What can hang from each mark
kuno: limip sagudo
losi: fode tezi
fili: tamos
sagudo: fode kuno tamos
sofo: tezi
fode: losi tamos
limip: kuno
tezi: losi sofo
tamos: fili fode sagudo

Every row comes from one small tree of marks. The marks that hang from a mark follow it in brackets, in alphabetical order. Every link used is in the known rows. Which tree was each row made from?
(in the rows, 128 means zero)
Known rows
losi{fode}: [127 132 130 124 114 132 129 124 143 143 124 112 119 134 155 132 148 125
 128 116 140 117]
fili{tamos{sagudo{fode{losi{tezi{sofo}}} kuno{limip}}}}: [132 149  80  96  79 133  29 158  48 162 119  79 104 125 121  99 116 171
 102 120 120 100]
tezi{losi{fode{tamos{fili sagudo}}} sofo}: [143  87  88 130  82 135  82 166  95 163 142 102  68 118 124 129 100 110
 152 136 103 123]
fili{tamos}: [ 99 132 126 116 123 123 113 126 110 123  99  97 120 125 118 119 133 129
 125 144 134 121]
tamos{fili fode sagudo{kuno}}: [126 133 136 132  72  93  91 147  88 170 103  87 106 110 139 151  99 136
 119  88 125 102]
limip{kuno{sagudo{fode}}}: [119 117 125 162 109 116  92 134 121 186  95 123 159 131 162 143 125 161
 119 142 121 131]
tezi{losi{fode{tamos}} sofo}: [146 101  77 107  97 152 105 146  98 138 150 125 101 132 140 112 127 117
 147 156 114 102]
sofo{tezi{losi{fode{tamos}}}}: [136 120 122  85  78 159  96 140 109 118  98 125 111 127 157 123 141 120
 146 123 111 104]
sagudo{fode}: [113 130 139 127 117 116 106 141 138 135 122 118 143 135 157 122 124 125
 126 122 136 109]
sofo{tezi{losi{fode{tamos{fili sagudo}}}}}: [131 107 134 109  62 143  73 155 101 144  88 102  82 115 141 142 115 112
 152 103 101 124]
fili{tamos{sagudo{fode}}}: [ 82 137 124 135 107 108  73 139 122 150 124  80 120 121 142 121 126 116
 114 146 129 115]
kuno{limip sagudo{tamos{fili fode{losi}}}}: [126 134 148 109 104  99  64 167 102 178  79 101  63  73 116  96  97 175
 121 111 123 112]
sagudo{fode kuno}: [119 128 125 116 101 114 102 135 113 148 120 103 159 136 161 117 126 143
 114 112 144  85]
losi{fode{tamos{fili sagudo{kuno}}} tezi{sofo}}: [168  92  67 115  40 129  96 168  45 187 121  70  99 128 137 161 124 137
 137  81 114 111]
tezi{sofo}: [131 112 104 131 123 136 138 133 101 139 161 140 126 144 135 122 115 132
 143 127 121 130]
sagudo{fode{losi{tezi} tamos{fili}}}: [149 117 121  90  82 120  85 179 113 127  53  96 104 108 123 120 105 129
 131 111 124 117]
tamos{fili fode{losi} sagudo{kuno}}: [128 150 121 115  87 105  85 143 109 168  89  95  83  98 131 126  89 141
 112 106 121 108]
sofo{tezi{losi{fode{tamos{sagudo{kuno{limip}}}}}}}: [152 140 111  92  59 152  43 150  65 151 129 105 103 103 134 124 142 148
 118 111 108 100]
fode{losi{tezi} tamos{fili sagudo}}: [161 121  95 112  92 131  83 167 101 145  87  97  75  90  90 140 106 121
 124 120  98 150]
kuno{limip sagudo{fode tamos}}: [118 116 139 132 113 109  60 161 107 184 133 102 122  99 140  99 129 167
 114 126 132 100]
limip{kuno{sagudo{fode{losi{tezi{sofo}} tamos{fili}}}}}: [157  89  79 129  70 128  79 177  72 190  55 113 115 124 136 140  95 167
 139 130  98 136]
limip{kuno{sagudo{tamos}}}: [122 109  93 146 108 118 109 120  93 189 113 109 137 102 136 143 123 161
 121 152 115 130]

Write each row's tree
[139 116 109 107 120 122 123 161 126 126  81 119  85  92  90 109 105 121
 132 138 126 141] | fode{losi tamos{fili}}
[124 121 129  85  82 113  83 157 110 137  60  77  99 105 139 112  91 142
 134  96 133  99] | sagudo{fode{losi{tezi}} tamos{fili}}
[161  93  86 128  55 131 101 171  66 174 128  86  85 127 134 161 122 118
 146  90 107 137] | losi{fode{tamos{fili sagudo}} tezi{sofo}}
[143 101 100 102  73 121  86 161  74 190  72  96  72 116 146 114  89 164
 148 100 100 100] | kuno{sagudo{tamos{fili fode{losi{tezi{sofo}}}}}}
[125  91 123 155  85 101  90 172  98 186  62 103 137 108 135 152 111 152
 130 135 121 137] | limip{kuno{sagudo{fode{tamos{fili}}}}}
[166 104  70 116  86 139  95 171  77 155 116 112  71 107  97 131  94 123
 141 121  93 152] | fode{losi{tezi{sofo}} tamos{fili sagudo}}
[124 146 149 103 107 106 112 147 131 130  66 118  82 109 132 118  93 133
 131 110 128 120] | tamos{fili fode{losi}}
[159 128 113 112  70 124  43 175  59 169 105  97  96 123 119 117  88 176
 120  78 120 113] | tamos{fili sagudo{fode{losi{tezi{sofo}}} kuno{limip}}}
[110 132 137 136 117 111  80 153 149 155 101 106  93 107 128 114  89 122
 123 121 127 133] | tamos{fili sagudo{fode{losi}}}
[154 146 139 109  74 117  33 169  84 159  74  83  99 106 112 123 102 170
 105  77 126 111] | tamos{fili sagudo{fode{losi{tezi}} kuno{limip}}}
[158 102  79  82  61 127  92 178  61 148  77  94 113 130 131 112  96 150
 135 100 125  95] | sagudo{fode{losi{tezi{sofo}} tamos{fili}} kuno}
[162 103  93 118  66 132  50 176  49 170 140  95  73 105 105 121 104 149
 131 117 116 104] | tezi{losi{fode{tamos{fili sagudo{kuno{limip}}}}} sofo}
[113 101 166 134 100  95  57 176 101 181  95  90 103  97 129 108 108 173
 129 100 137 108] | kuno{limip sagudo{fode tamos{fili}}}
[168 125  70 110  59 136  88 147  76 179 129  72 119 115 145 157 157 127
 109 109 117 104] | losi{fode{tamos{sagudo{kuno}}} tezi}
[184 120  72 103  73 137  62 183  33 164 117 102  77  96  77 125 100 165
 119 101 104 133] | fode{losi{tezi{sofo}} tamos{fili sagudo{kuno{limip}}}}
[161 126  85 102 112 156 118 135 102 130 121 137 108 142 128 114 112 145
 138 123 107 130] | fode{losi{tezi{sofo}}}
[140 137  67 122 132 136 101 146 130 147 150 125  91  83 100 111 123 107
 110 169 108 150] | fode{losi tamos{sagudo}}
[140 183 105  83  68 121  28 149  56 152  82  70  88  97 111 121 126 168
  88 114 115  96] | fili{tamos{fode{losi{tezi}} sagudo{kuno{limip}}}}
[146  99 121 110  86 124  48 182  74 184  87  98  86 111 128  95  91 188
 138  96 117 111] | kuno{limip sagudo{fode{losi{tezi{sofo}}} tamos{fili}}}
[121 131 122 118 126 118  57 156 125 179 122 111 100  86 129  73 121 171
 106 145 131 106] | kuno{limip sagudo{fode{losi} tamos}}
[144 169  80  86  66 128  40 153  29 159 112  84  84 115 117 114 114 173
 100 114 108  98] | fili{tamos{fode{losi{tezi{sofo}}} sagudo{kuno{limip}}}}
[121 141 128  97  89 103  72 150  75 153 141  85 139  98 139 102 122 164
 104 108 152  77] | sagudo{fode kuno{limip} tamos}
[132 109 113 120  71 111  66 151  95 189  34  80 117 103 145 137  92 176
 130 114 115 115] | limip{kuno{sagudo{fode{losi{tezi}} tamos{fili}}}}
